Each row was made from one small tree. Brackets hold a mark, then the marks that hang from it, in alphabetical order. Every link used is in the known rows. Write each row's tree.
Known rows:
{H {Z {K J}}}: [-1.01  0.65  2.72 -2.27 -2.27  1.58  3.06 -0.73 -0.68 -2.13  2.28  1.25
 -1.07  0.58  0.10  1.39  0.76  2.33  0.08 -1.88  0.00 -0.44  0.78]
{K J}: [-1.93  0.20  2.08 -1.66 -1.34  0.93  1.19  0.05 -1.09 -1.70  1.75  0.97
 -0.69 -0.75 -0.66 -1.08  0.72 -0.28 -0.99 -1.49  0.89 -0.13  2.09]
{K {Z H}}: [ 2.74  0.95  0.91 -1.63 -1.40  1.05  3.83  0.22  0.55 -1.06  1.14 -0.92
  1.31  1.36  1.12  1.71  0.11  2.51 -0.91  1.05 -1.27 -2.98  0.35]
{J E {K N}}: [-0.95 -0.50  5.08 -0.80 -0.67 -1.89 -1.04 -1.19  3.48 -0.03  1.66  0.12
 -0.27 -0.60  0.34  0.31 -1.46 -1.67 -1.80 -1.04  2.44  1.43 -0.44]
{A {E {J K}} {L N}}: [ 1.40 -0.48  4.56 -2.42 -3.16  3.25 -2.38 -4.04 -2.57  0.86  1.91  3.34
 -3.85 -0.35 -2.48 -2.17 -0.85 -2.08  1.20  4.04  2.89  0.19  2.80]
{K N {Z H}}: [ 2.14  0.10  4.27 -1.26 -1.52  0.46  2.59 -0.47  1.52 -2.49  2.26  0.57
  1.34  0.80  1.29  4.07 -1.17  2.39 -1.88 -1.67 -0.61 -2.79 -0.09]
{Z H {K {J E} N}}: [-1.02  3.29  5.75 -0.16 -4.19  1.27  2.47 -1.86  1.78 -4.41  4.34 -0.74
 -0.70  0.50 -0.04  3.69 -1.22  2.70 -3.24 -6.65  0.66 -2.54  3.00]
{H {Z {K {J E} N}}}: [-1.17  1.34  5.75 -3.01 -2.45  0.82  3.07 -1.51  0.61 -2.64  2.85  2.81
 -1.95  1.92  1.18  4.86 -0.57  1.94 -1.18 -5.54  1.30 -0.14  0.53]
{E {A {L N}} {J K}}: [ 2.64 -2.00  5.95 -2.05 -4.06  3.45 -3.15 -4.15 -1.30  0.69  2.69  1.02
 -0.98 -1.42 -5.20 -2.58 -1.12 -2.11  2.46  1.85  2.77  0.60  3.45]
{A E {L {N K}}}: [ 3.58  0.39 -0.30 -2.05 -1.96  3.36 -1.26 -1.78 -4.27  0.23 -1.03  5.04
 -3.70  0.17 -1.03  0.83  0.01 -2.12  2.46  1.92  1.72 -0.59  1.90]
{N K}: [ 0.95 -0.65 -0.66 -0.42  0.23 -0.17 -0.96  1.29 -0.67 -0.86 -0.31  0.59
  0.04 -1.01 -0.59 -0.76  0.42 -1.03  0.91 -1.12  0.91 -0.22  0.21]
{A E {L {N {K J Z}}}}: [ 3.06 -0.01  3.58 -5.81 -3.55  4.93  2.90 -1.33 -5.80 -0.64  0.51  6.50
 -3.51  0.76  0.10  0.06  0.67 -2.02  1.25  2.66  2.36 -1.75  3.60]
{K J N {Z H}}: [ 0.21  0.31  6.35 -2.94 -2.85  1.42  3.85 -0.46  0.44 -4.19  3.97  1.35
  0.68  0.05  0.63  2.84 -0.40  2.05 -2.79 -3.10  0.34 -2.88  2.02]
{P K}: [ 0.71  0.25  1.17 -0.13 -1.00 -0.55 -0.44  0.04  1.17  0.60  0.55 -2.49
  2.55 -1.00 -0.34 -3.55 -0.22 -2.60 -0.52  0.49  1.12 -0.93  1.51]
{K Z}: [ 1.42 -0.75  1.84 -2.10 -0.25  0.70  2.90  0.45 -0.47  0.79 -0.14  0.51
  0.90  1.41  1.79  0.26 -0.14  0.34 -0.23  2.14 -0.30 -1.00 -0.49]
{L A}: [-0.97  0.14  1.20 -0.17 -1.84 -2.12  0.62  3.15  0.56 -0.04 -0.68 -0.47
  1.15 -1.17  0.40  2.88  0.87  1.35  1.49 -1.72 -0.36 -1.90  0.62]
{P {L N}}: [ 2.79 -0.37  2.55 -1.50 -1.97  2.25 -0.13 -3.75 -2.40  1.50  0.75  1.78
 -1.55  1.24 -3.19  1.22 -0.87 -0.91 -0.78  0.75  1.64  1.75 -0.82]
{N {K {J {E A}} {Z H}}}: [ 3.32  1.90  3.60 -5.30 -3.32  2.20  5.48  2.06 -0.27 -3.59  2.26  0.03
  1.72  1.16 -0.56  0.16  1.50  1.18  0.65 -4.40  0.70 -4.13  3.88]
{N {K J {Z H}}}: [ 1.63  0.54  2.29 -3.69 -2.44  1.79  4.13  1.47 -1.16 -3.65  2.64  0.56
  0.67 -0.35 -0.11 -0.19  1.27  1.22 -0.93 -1.43  0.53 -3.33  2.50]
{H {Z {K N}}}: [ 0.49 -0.50  3.90 -0.24 -1.06  0.08  0.65 -1.52  1.39 -1.80  1.54  1.70
 -0.42  0.79  1.06  4.78 -1.15  2.50  0.10 -3.12 -0.14 -0.06 -1.72]
{L A {N {K J Z}}}: [ 0.05 -2.04  4.60 -4.45 -3.06  2.11  2.95  1.61 -2.70 -2.29  0.93  2.85
  0.06 -1.17 -0.96  0.05  0.83 -1.22 -0.62 -2.08  1.82 -2.80  2.01]
{N {K {J E}}}: [-0.66  1.23  1.09 -3.10 -1.10  0.58  1.52  1.26 -1.52 -1.66  0.91  1.60
 -1.33  0.06 -0.60 -0.88  0.97 -1.47 -0.31 -3.56  2.32 -0.24  2.31]
{Z {K {J {E {A L}}} N}}: [ 0.94  2.06  8.24 -1.94 -6.12  1.80  1.51 -1.26 -0.47 -1.21  2.66  1.55
 -0.46  0.38 -0.82  4.63 -1.08  0.97  2.16 -4.84  1.81 -0.99  5.23]
{E {A {L N}} {J {K Z}}}: [ 4.08 -2.72  7.77 -4.15 -4.25  4.11 -0.23 -3.63 -1.70  1.46  2.47  1.48
 -0.03 -0.11 -3.40 -2.41 -1.19 -1.79  2.19  4.02  2.51 -0.43  3.08]
{J E {K N Z}}: [ 0.42 -1.36  6.95 -2.96 -0.86 -1.19  1.82 -0.67  3.08  0.75  1.37  0.59
  0.65  0.74  1.92  0.49 -1.52 -1.27 -2.05  1.14  2.17  0.38 -1.01]

Which tree is each row?
[ 0.69  0.84  2.62 -3.72 -1.88  1.20  1.61  1.91 -0.75 -2.56  1.13  1.03
  0.42 -0.20 -1.69 -1.41  1.45 -1.29  1.67 -5.49  2.05 -1.14  3.54] => {N {K {J {E A}}}}
[ 3.69  0.65  5.45 -6.17 -4.76  5.03  4.29 -2.66 -3.63  0.88  1.07  3.63
 -1.36  2.48 -1.23  1.34 -0.10 -1.27  1.28  0.60  1.87 -1.11  4.34] => {K {J {E {A {L N}}}} Z}
[ 2.29 -0.59  5.15 -3.88 -1.50 -0.10  3.28  0.74  2.71  1.28  0.47 -1.39
  2.39  0.92  0.68 -2.56  0.24 -0.91  0.64  1.90  1.18 -0.71  0.65] => {J {E A} {K Z}}
[-1.36 -1.18  2.79 -2.36 -2.83  1.46  0.04  1.09 -2.20 -3.11  1.06  2.28
 -0.89 -2.48 -2.72 -0.19  0.99 -1.62 -0.30 -4.13  2.10 -1.86  2.31] => {L A {N {K J}}}
[ 6.63 -0.30  2.55 -4.84 -3.04  3.96  2.08 -1.50 -3.15  1.71 -0.95  3.29
 -0.63  2.31 -1.06  1.64 -0.50 -1.94  3.29  0.98  1.88 -1.19  2.36] => {J {E {A {L {N {K Z}}}}}}
[ 4.86 -0.85  5.38 -4.53 -3.90  2.96  2.08 -3.19 -0.28  3.13  0.33  1.31
 -0.06  1.29 -1.32 -0.69 -0.88 -2.25  1.70  4.77  2.15  0.24  1.94] => {J {E {A {L N}}} {K Z}}
[-0.63  2.27  2.42 -3.33 -2.41  1.42  4.26 -0.86 -0.42 -1.24  1.74  1.37
 -1.95  2.37  0.90  2.41  0.63  2.11 -0.21 -2.96  0.59 -0.34  1.02] => {H {Z {K {J E}}}}
[ 0.69 -0.24  0.88 -1.59 -1.44  0.99 -0.28  1.82 -1.78 -2.05 -1.31  3.05
 -1.39 -1.08 -0.46  0.63  0.94 -0.98  1.14 -2.45  0.96 -2.89  0.75] => {L {A E} {N K}}
[-1.51 -0.24  6.00 -2.03 -2.33  1.07  1.92 -1.37  0.36 -3.50  3.37  2.73
 -1.16  0.11  0.41  3.71 -0.44  2.17 -0.91 -4.68  0.76 -0.23  0.34] => {H {Z {K J N}}}
[ 0.24 -0.99  6.14 -3.83 -1.05  0.91  1.51  0.14  0.06 -0.10  1.89  1.12
 -0.48  0.56  1.26 -3.83  0.16 -0.34 -0.08  3.28  1.69 -1.78  0.97] => {A {E {J {K Z}}}}
[ 1.33 -1.07  6.28 -1.39 -1.95 -0.68  1.57 -0.79  3.69 -2.04  3.18 -0.85
  1.77 -1.08  0.47  0.93 -1.17  1.01 -2.45  1.09  0.55 -1.49 -0.41] => {J {K N {Z H}}}
[ 4.19  0.13  5.15 -4.47 -3.96  0.21  2.90  0.10  0.79  3.63  0.00 -0.01
  1.23  1.01  0.44  0.54  0.12 -0.68  3.63  4.67  1.52 -0.12  2.36] => {J {E {A L}} {K Z}}
[ 0.99 -0.14  8.65 -2.98 -2.37  0.79  1.36 -0.74  2.07 -3.44  4.23  1.19
 -0.06  0.08  0.88 -0.06 -0.90  1.64 -1.77 -0.51  1.35 -3.37  1.34] => {A {E {J {K N {Z H}}}}}
[ 0.98 -2.15  3.40 -4.27 -1.18  4.31  2.33 -1.55 -3.28 -2.31  1.60  3.36
 -1.10 -0.09 -1.36 -2.85  0.03 -2.54 -2.12 -0.26  2.13 -1.05  1.36] => {L {N {K J Z}}}
[ 3.54 -0.74  3.84 -1.98 -3.60  4.59 -2.13 -3.73 -3.53  0.16  1.66  2.26
 -1.50  0.55 -4.36  0.51 -1.14 -0.81  3.10 -0.82  1.69 -0.58  3.76] => {E {A {L N}} J}
[ 3.01  0.31  7.56 -3.02 -2.89 -0.28  3.03 -0.22  4.81 -2.07  2.84 -1.39
  2.79  0.46  0.19  1.33 -0.89  1.06 -0.95 -1.77  0.82 -2.40  1.01] => {J {E A} {K N {Z H}}}
[-1.34  0.06  2.90 -3.28 -2.77  1.93  0.93  1.92 -2.78 -3.74  0.45  3.99
 -2.07 -1.87 -1.25 -0.51  1.70 -1.28  0.11 -3.98  1.87 -3.01  2.80] => {L {A E} {N {K J}}}
[-1.39  1.69  5.97  0.80 -4.12  1.49  1.42 -1.73  1.51 -5.30  4.75 -0.82
  0.09 -1.33 -0.87  2.72 -1.06  2.92 -2.91 -5.67  0.12 -2.61  2.85] => {Z H {K J N}}
[ 4.84 -1.09  1.00 -1.72 -2.82  3.44 -1.82 -1.80 -3.07  0.04 -0.27  2.77
 -0.74 -0.89 -3.74  0.33 -0.29 -2.13  3.88 -0.13  1.56 -0.10  2.55] => {E {A {L {N K}}}}
[-0.44 -2.68  8.89 -1.09 -1.80 -0.11 -3.04 -0.90  2.78 -2.59  3.92 -0.34
  1.61 -2.35 -3.13 -2.12 -1.25 -1.00  0.50 -3.54  2.50 -0.04  1.76] => {E A {J {K N}}}
[ 1.08  0.83  5.13 -5.46 -2.47  1.98  5.43  1.15 -0.52 -0.90  1.27  0.83
  1.21  2.14  0.69 -0.52  0.89  0.04  0.29 -2.29  0.92 -2.02  3.03] => {K {J {E A}} Z}
[ 1.89  1.64  7.62 -4.64 -3.73  1.87  5.22  0.13  1.46 -4.17  3.63  0.93
  1.62  1.63  0.23  3.34 -0.10  2.09 -1.23 -5.94  0.58 -3.75  3.29] => {K {J {E A}} N {Z H}}
[ 0.11  1.15  7.29 -3.63 -3.34  1.48  3.28 -0.72  1.37 -3.55  2.97  2.06
 -0.18  1.55 -0.03  4.09 -0.21  2.15  0.71 -7.49  1.01 -1.03  1.69] => {H {Z {K {J {E A}} N}}}
[ 4.29 -1.56  4.96 -5.47 -4.34  5.12  2.25 -1.32 -4.47 -0.84  1.28  4.20
 -0.52 -0.24 -2.65 -0.56  0.43 -2.14  2.69  0.54  2.29 -1.40  4.22] => {E {A {L {N {K J Z}}}}}
[-0.85  2.65  2.77  0.52 -3.96  2.00  2.61 -1.14  0.46 -3.83  3.71 -2.15
  0.12 -0.77 -1.10  0.29  0.26  3.09 -1.83 -2.90 -0.63 -2.86  3.27] => {Z H {K J}}
[ 1.32 -0.59  3.13 -5.24 -1.32  4.05  3.45 -1.67 -3.01 -1.43  1.09  3.38
 -1.81  1.72 -0.48 -1.79 -0.22 -2.70 -2.45 -1.45  2.68 -0.95  1.50] => {L {N {K {J E} Z}}}
[ 1.86 -0.21  2.98 -1.68 -1.79 -0.18  2.89 -0.27  2.79 -0.56  2.19 -2.30
  1.83 -0.63  0.32 -1.46  0.11  1.20 -1.48  3.75 -0.08 -1.74  0.05] => {J {K {Z H}}}
[ 1.34 -0.21  3.71 -3.87 -4.30  2.51  3.88  1.24 -1.66 -4.21  2.25  1.37
  0.43 -1.20 -1.66  1.40  1.06  0.93 -1.30 -3.15  0.78 -4.76  2.72] => {L A {N {K J {Z H}}}}
[ 0.65  2.01  6.15 -3.98 -3.01  1.23  5.03 -0.40  0.74 -3.36  3.51  1.55
 -0.16  1.93  1.52  3.93 -0.55  1.83 -3.07 -4.11  0.89 -2.87  2.18] => {K {J E} N {Z H}}
[ 2.33  1.40  2.76 -2.65 -1.89 -0.37  3.96 -0.36  3.03  0.27  1.70 -2.16
  0.94  1.17  1.22 -0.43 -0.09  1.04 -1.81  2.84  0.43 -1.71  0.21] => {J E {K {Z H}}}
